What can hang from each mark:
J_970: J_835
J_835: J_970
J_210: J_546
J_215: J_546
J_972: J_546
J_546: J_215 J_358 J_835 J_904 J_972
J_734: J_215
J_904: J_546

Every row comes from one small tree of marks. The marks that hang from a mark follow it in brackets, in the order of their numbers. Every link used is in the known rows. Which tree was each row made from?
Known rows:
J_210[J_546[J_972]]: 0.39  0.87  -0.16  0.34  -2.44  -0.77  0.88  0.21  -0.10  1.09  -0.22  -0.95  0.54  0.05  -0.67  2.28  1.26  4.22  -0.63  -0.81  -0.14  -1.33  1.36  -0.75
J_835[J_970]: -0.55  0.93  -0.48  -0.03  -2.87  -0.59  1.00  0.01  -0.78  1.13  0.32  -1.16  0.71  -0.71  -0.56  1.43  1.08  1.07  -0.41  -0.77  -0.59  -1.52  -1.05  -0.53
J_904[J_546[J_215 J_358 J_835 J_972]]: 0.42  1.34  0.35  0.45  -1.95  -0.80  0.85  0.14  -1.67  1.10  -0.30  -0.53  0.73  -0.69  -1.15  1.85  0.57  6.04  -1.56  -1.08  0.06  -1.37  3.02  0.24
J_904[J_546[J_215 J_358 J_972]]: 0.48  1.30  0.15  0.50  -2.32  -0.71  0.65  -0.13  -1.25  1.20  -0.08  -0.46  1.03  -0.53  -1.09  1.84  0.79  4.76  -1.17  -0.53  0.02  -1.14  2.35  -0.07
J_972[J_546[J_215 J_835[J_970] J_904]]: -0.06  1.50  0.32  0.32  -2.29  -0.56  0.83  0.46  -1.03  1.36  0.71  -1.22  0.46  -0.87  -0.90  1.72  1.09  6.10  -0.50  -1.12  -0.28  -1.70  0.74  0.12
J_904[J_546[J_215]]: 0.47  1.59  0.02  0.36  -1.69  -0.61  0.33  -0.08  -1.24  1.31  0.76  -0.93  0.91  -0.96  -1.11  1.42  0.40  2.02  -0.62  -0.72  -0.27  -1.76  0.22  -0.50
J_904[J_546]: 0.50  1.53  -0.22  0.18  -1.63  -0.82  0.25  -0.35  -1.00  1.12  0.32  -0.83  0.67  -0.66  -1.06  1.35  0.42  1.70  -0.44  -0.70  -0.46  -1.57  0.40  -0.76
J_546[J_215 J_835 J_904]: -0.51  1.32  0.46  0.62  -1.45  -0.57  1.21  1.23  -2.24  1.55  1.03  -0.95  0.06  -1.43  -1.02  1.58  0.86  4.02  -1.54  -1.35  0.38  -1.86  0.17  0.50
J_970[J_835]: 0.84  0.83  -0.28  -0.47  -1.39  -0.62  0.61  -0.17  -1.33  1.07  0.11  -0.32  0.42  -0.44  -0.89  1.46  0.51  1.09  -0.88  -0.47  -0.20  -1.66  -0.71  -0.59
J_215[J_546[J_835 J_904 J_972]]: -0.09  1.01  0.71  0.52  -1.87  -0.93  1.42  0.75  -1.30  1.12  -0.10  -1.27  -0.19  -0.43  -1.00  2.20  1.39  5.09  -1.49  -1.28  -0.20  -0.77  2.75  0.37
J_972[J_546[J_835]]: 0.33  1.15  0.13  -0.23  -2.21  -0.94  0.36  -0.15  -1.13  1.10  0.11  -0.89  0.04  -0.48  -0.74  1.53  0.61  5.61  -0.12  -0.85  -0.73  -1.77  0.93  -0.49
J_215[J_546]: 0.14  0.86  0.28  0.10  -2.12  -0.90  0.88  0.16  -1.08  1.17  0.33  -1.49  -0.14  -0.34  -0.61  1.79  1.08  2.25  -0.61  -0.56  -0.78  -1.01  0.73  -0.42
J_210[J_546[J_358]]: 0.41  0.82  -0.38  0.20  -2.34  -0.84  0.81  0.19  -0.42  1.12  -0.18  -1.07  0.07  0.23  -0.33  2.03  1.25  4.43  -0.67  -0.42  -0.18  -1.17  1.07  -0.70
J_210[J_546[J_215 J_358 J_835 J_972]]: 0.29  0.80  0.23  0.46  -2.39  -0.76  1.29  0.73  -0.92  1.16  -0.39  -0.94  0.28  -0.12  -0.60  2.44  1.22  7.30  -1.47  -1.08  0.22  -1.34  2.78  0.07
J_904[J_546[J_215 J_972]]: 0.45  1.46  0.19  0.50  -2.05  -0.64  0.53  -0.08  -1.08  1.25  0.33  -0.63  1.21  -0.84  -1.27  1.77  0.58  3.30  -0.87  -0.82  -0.11  -1.50  1.41  -0.31
J_215[J_546[J_358]]: 0.18  0.70  0.25  0.11  -2.40  -0.97  0.99  0.13  -1.25  1.11  -0.10  -1.31  -0.32  -0.02  -0.44  1.86  1.27  3.74  -0.92  -0.27  -0.66  -0.63  1.65  -0.15
J_210[J_546[J_215 J_835[J_970] J_904]]: -0.04  1.37  0.05  0.67  -1.80  -0.50  1.34  1.10  -0.59  1.34  0.65  -1.62  0.37  -0.63  -0.73  2.12  1.35  4.73  -1.13  -1.53  0.22  -1.71  0.63  -0.03
J_546[J_835[J_970]]: -0.51  0.95  -0.13  -0.12  -2.16  -0.81  1.15  0.40  -1.55  1.03  0.04  -1.13  0.13  -0.94  -0.69  1.41  0.65  2.97  -0.97  -1.44  -0.48  -1.84  -0.04  -0.14
J_734[J_215]: -0.46  1.03  -0.05  0.01  -2.34  -0.65  0.78  0.33  -1.35  1.36  0.38  -0.58  0.51  -0.94  -0.49  1.33  1.21  1.68  -0.44  -0.54  -0.19  -1.03  -0.72  -0.81
J_972[J_546[J_215 J_835 J_904]]: 0.12  1.46  0.44  0.31  -1.98  -0.67  0.62  0.45  -1.35  1.42  0.74  -1.00  0.22  -0.85  -0.93  1.68  0.91  6.19  -0.52  -0.95  -0.20  -1.73  0.91  0.03
J_546[J_835 J_904]: -0.44  1.22  0.11  0.35  -1.36  -0.85  1.07  0.85  -1.91  1.27  0.42  -0.80  -0.26  -0.99  -0.96  1.47  0.88  3.55  -1.32  -1.30  0.12  -1.59  0.41  0.12
J_210[J_546[J_215 J_358 J_835]]: 0.34  0.92  0.05  0.32  -2.01  -0.76  1.10  0.75  -1.08  1.23  0.06  -1.24  -0.01  -0.24  -0.45  2.10  1.02  6.05  -1.21  -0.99  0.05  -1.59  1.56  -0.12

Which tree is each row?
-0.39  0.86  0.35  0.90  -2.86  -0.52  1.36  0.75  -1.66  1.50  0.11  -0.22  0.64  -0.61  -0.89  2.17  1.74  6.11  -1.82  -0.27  0.72  -0.65  2.26  0.69 -> J_546[J_215 J_358 J_904 J_972]
0.24  1.27  0.20  0.37  -2.60  -0.64  0.54  0.11  -1.11  1.44  0.56  -0.76  0.34  -0.38  -0.69  1.76  1.33  6.42  -0.45  -0.09  -0.14  -1.14  1.19  -0.04 -> J_972[J_546[J_215 J_358 J_904]]
-0.18  0.51  0.27  0.41  -3.25  -0.63  1.14  0.29  -1.71  1.35  -0.19  -0.21  0.72  -0.53  -0.68  2.07  1.25  5.70  -1.50  -0.16  0.22  -0.96  2.06  0.31 -> J_546[J_215 J_358 J_972]
0.11  1.13  -0.02  0.34  -2.08  -0.57  1.19  0.79  -0.61  1.22  0.41  -1.62  0.42  -0.58  -0.59  2.05  1.01  4.41  -0.89  -1.45  -0.14  -1.92  0.49  -0.29 -> J_210[J_546[J_215 J_835[J_970]]]
0.53  1.24  -0.09  0.32  -2.25  -0.90  0.56  -0.41  -1.03  0.99  -0.51  -0.38  0.80  -0.22  -1.05  1.77  0.80  4.45  -1.02  -0.49  -0.19  -0.95  2.51  -0.33 -> J_904[J_546[J_358 J_972]]
0.22  0.99  0.09  0.87  -2.50  -0.58  1.24  0.75  -0.45  1.36  0.03  -0.87  0.51  0.00  -0.67  2.51  1.76  6.32  -1.33  -0.61  0.51  -0.91  2.26  0.04 -> J_210[J_546[J_215 J_358 J_904 J_972]]
0.39  1.02  0.12  0.02  -2.87  -0.71  0.37  -0.20  -1.13  1.33  0.35  -0.75  0.38  -0.33  -0.54  1.69  1.00  6.09  -0.23  -0.04  -0.47  -1.34  1.04  -0.28 -> J_972[J_546[J_215 J_358]]
-0.70  0.89  0.15  0.56  -2.70  -0.83  1.81  0.79  -1.51  1.03  -0.85  -0.48  0.23  -0.41  -0.86  2.12  1.69  7.30  -2.07  -1.25  0.41  -0.64  3.22  0.88 -> J_546[J_358 J_835[J_970] J_904 J_972]
-0.02  1.19  -0.01  0.62  -2.11  -0.72  1.45  0.83  -0.19  1.08  -0.24  -1.22  0.44  -0.18  -0.85  2.38  1.55  5.67  -1.21  -1.58  0.19  -1.30  2.02  -0.09 -> J_210[J_546[J_835[J_970] J_904 J_972]]
0.31  1.05  0.33  -0.03  -2.50  -0.82  0.58  0.09  -1.54  1.25  0.13  -0.82  0.10  -0.51  -0.59  1.69  0.78  7.37  -0.60  -0.59  -0.44  -1.58  1.69  0.02 -> J_972[J_546[J_215 J_358 J_835]]
-0.05  0.85  0.67  0.53  -2.13  -1.02  1.55  0.72  -1.48  1.08  -0.51  -1.10  -0.37  -0.11  -0.81  2.26  1.60  6.59  -1.78  -1.00  -0.10  -0.39  3.65  0.61 -> J_215[J_546[J_358 J_835 J_904 J_972]]
-0.49  0.92  0.65  0.81  -2.34  -0.68  1.64  1.17  -2.25  1.38  -0.17  -0.29  0.24  -0.85  -0.98  2.18  1.42  7.94  -2.35  -1.06  0.78  -0.96  3.22  1.12 -> J_546[J_215 J_358 J_835 J_904 J_972]
-0.03  0.98  0.51  0.59  -2.22  -0.83  1.22  0.48  -0.88  1.21  0.11  -1.19  0.09  -0.25  -0.93  2.18  1.62  3.83  -1.10  -0.73  -0.26  -0.55  2.08  0.05 -> J_215[J_546[J_904 J_972]]
-0.25  0.85  0.43  0.22  -2.70  -0.77  1.23  0.43  -1.18  1.23  -0.27  -0.79  0.33  -0.41  -0.46  1.90  1.75  4.28  -0.96  -0.52  -0.22  -0.17  1.81  -0.30 -> J_734[J_215[J_546[J_358 J_972]]]
-0.05  0.97  0.50  0.39  -1.75  -1.01  1.34  0.72  -1.64  1.14  -0.05  -1.37  -0.67  -0.26  -0.65  1.94  1.39  5.33  -1.52  -0.89  -0.26  -0.63  2.44  0.41 -> J_215[J_546[J_358 J_835 J_904]]
0.42  1.46  0.17  0.31  -1.58  -0.81  0.65  0.16  -1.82  1.17  0.16  -0.82  0.44  -0.85  -0.99  1.50  0.37  4.77  -1.30  -0.98  -0.10  -1.59  1.81  0.04 -> J_904[J_546[J_215 J_358 J_835]]
0.12  1.10  0.22  -0.02  -2.83  -0.71  0.79  0.11  -1.26  1.20  0.10  -1.05  0.33  -0.51  -0.55  1.72  0.96  7.25  -0.57  -0.75  -0.52  -1.53  1.54  0.10 -> J_972[J_546[J_215 J_358 J_835[J_970]]]
0.17  0.58  0.42  0.25  -2.76  -0.98  1.17  0.11  -1.10  1.05  -0.53  -1.02  -0.03  0.10  -0.60  2.19  1.48  5.01  -1.18  -0.37  -0.50  -0.39  2.84  0.04 -> J_215[J_546[J_358 J_972]]
-0.43  0.99  0.37  0.09  -2.37  -0.77  1.37  0.63  -1.37  1.19  -0.13  -1.20  0.09  -0.62  -0.37  1.69  1.60  4.19  -1.03  -0.96  -0.35  -0.47  1.30  -0.15 -> J_734[J_215[J_546[J_358 J_835[J_970]]]]
0.21  1.41  0.24  0.36  -2.36  -0.55  0.41  0.16  -0.92  1.50  0.95  -0.93  0.50  -0.67  -0.87  1.68  1.15  4.95  -0.15  -0.40  -0.24  -1.52  0.25  -0.28 -> J_972[J_546[J_215 J_904]]
0.27  1.22  0.37  -0.04  -2.25  -0.74  0.46  0.12  -1.36  1.31  0.54  -1.00  0.26  -0.77  -0.79  1.61  0.59  5.94  -0.29  -0.88  -0.54  -1.97  0.75  -0.23 -> J_972[J_546[J_215 J_835]]
-0.21  1.01  0.40  0.41  -2.05  -0.91  1.56  0.75  -1.33  1.09  -0.11  -1.61  -0.44  -0.28  -0.61  1.96  1.56  5.20  -1.49  -1.06  -0.34  -0.59  2.30  0.50 -> J_215[J_546[J_358 J_835[J_970] J_904]]
0.26  1.51  0.07  0.33  -1.86  -0.69  0.86  0.18  -1.53  1.13  0.10  -1.06  0.67  -0.88  -0.94  1.54  0.56  4.62  -1.27  -1.15  -0.17  -1.55  1.64  0.13 -> J_904[J_546[J_215 J_358 J_835[J_970]]]
0.18  1.30  0.39  0.31  -2.25  -0.74  0.72  0.40  -1.51  1.36  0.36  -0.83  0.05  -0.55  -0.74  1.76  1.10  7.69  -0.82  -0.65  -0.08  -1.34  1.85  0.28 -> J_972[J_546[J_215 J_358 J_835 J_904]]
0.03  0.93  0.29  0.46  -2.11  -0.89  1.14  0.44  -1.22  1.23  0.14  -1.32  -0.38  -0.09  -0.59  1.94  1.60  4.03  -1.15  -0.34  -0.31  -0.41  1.80  0.10 -> J_215[J_546[J_358 J_904]]
0.23  1.49  0.04  0.27  -1.94  -0.84  0.84  -0.06  -0.98  0.91  -0.36  -0.83  0.92  -0.71  -1.25  1.72  0.58  4.12  -1.07  -1.50  -0.31  -1.55  2.08  -0.19 -> J_904[J_546[J_835[J_970] J_972]]
0.01  1.28  0.04  0.13  -2.48  -0.84  0.85  0.15  -0.99  1.11  -0.13  -0.96  0.05  -0.25  -0.65  1.72  1.31  7.21  -0.65  -0.80  -0.35  -1.12  1.82  0.11 -> J_972[J_546[J_358 J_835[J_970] J_904]]
0.08  1.26  0.27  -0.02  -2.56  -0.63  0.68  0.14  -1.10  1.26  0.50  -1.23  0.50  -0.81  -0.74  1.64  0.77  5.80  -0.27  -1.04  -0.63  -1.91  0.60  -0.15 -> J_972[J_546[J_215 J_835[J_970]]]
-0.81  1.21  0.56  0.83  -2.42  -0.42  1.76  1.25  -1.60  1.39  0.34  -0.87  0.83  -1.30  -1.19  2.11  1.39  5.67  -1.89  -1.73  0.53  -1.43  1.65  0.88 -> J_546[J_215 J_835[J_970] J_904 J_972]
-0.12  0.65  0.51  0.21  -2.68  -0.98  1.59  0.42  -1.22  0.91  -0.78  -1.32  -0.09  -0.10  -0.63  2.22  1.43  6.17  -1.54  -1.09  -0.51  -0.55  3.35  0.42 -> J_215[J_546[J_358 J_835[J_970] J_972]]
-0.52  1.15  0.70  0.80  -1.97  -0.57  1.48  1.21  -2.01  1.45  0.39  -0.54  0.49  -1.27  -1.25  2.06  1.14  5.86  -1.92  -1.49  0.63  -1.51  1.89  0.77 -> J_546[J_215 J_835 J_904 J_972]
0.19  1.26  -0.09  0.48  -1.46  -0.80  1.05  0.82  -0.63  1.18  0.23  -1.28  -0.11  -0.29  -0.73  2.02  1.17  4.52  -0.98  -1.32  0.10  -1.56  0.97  -0.35 -> J_210[J_546[J_835 J_904]]
0.21  1.23  0.15  0.12  -2.21  -0.94  0.64  0.13  -1.28  1.15  -0.08  -0.71  -0.20  -0.25  -0.69  1.70  1.14  7.32  -0.67  -0.61  -0.28  -1.16  1.98  0.02 -> J_972[J_546[J_358 J_835 J_904]]
0.28  1.19  -0.05  0.18  -2.55  -0.83  0.45  -0.14  -0.86  1.24  0.12  -0.65  0.11  -0.09  -0.62  1.69  1.34  6.06  -0.29  -0.07  -0.33  -0.95  1.36  -0.28 -> J_972[J_546[J_358 J_904]]
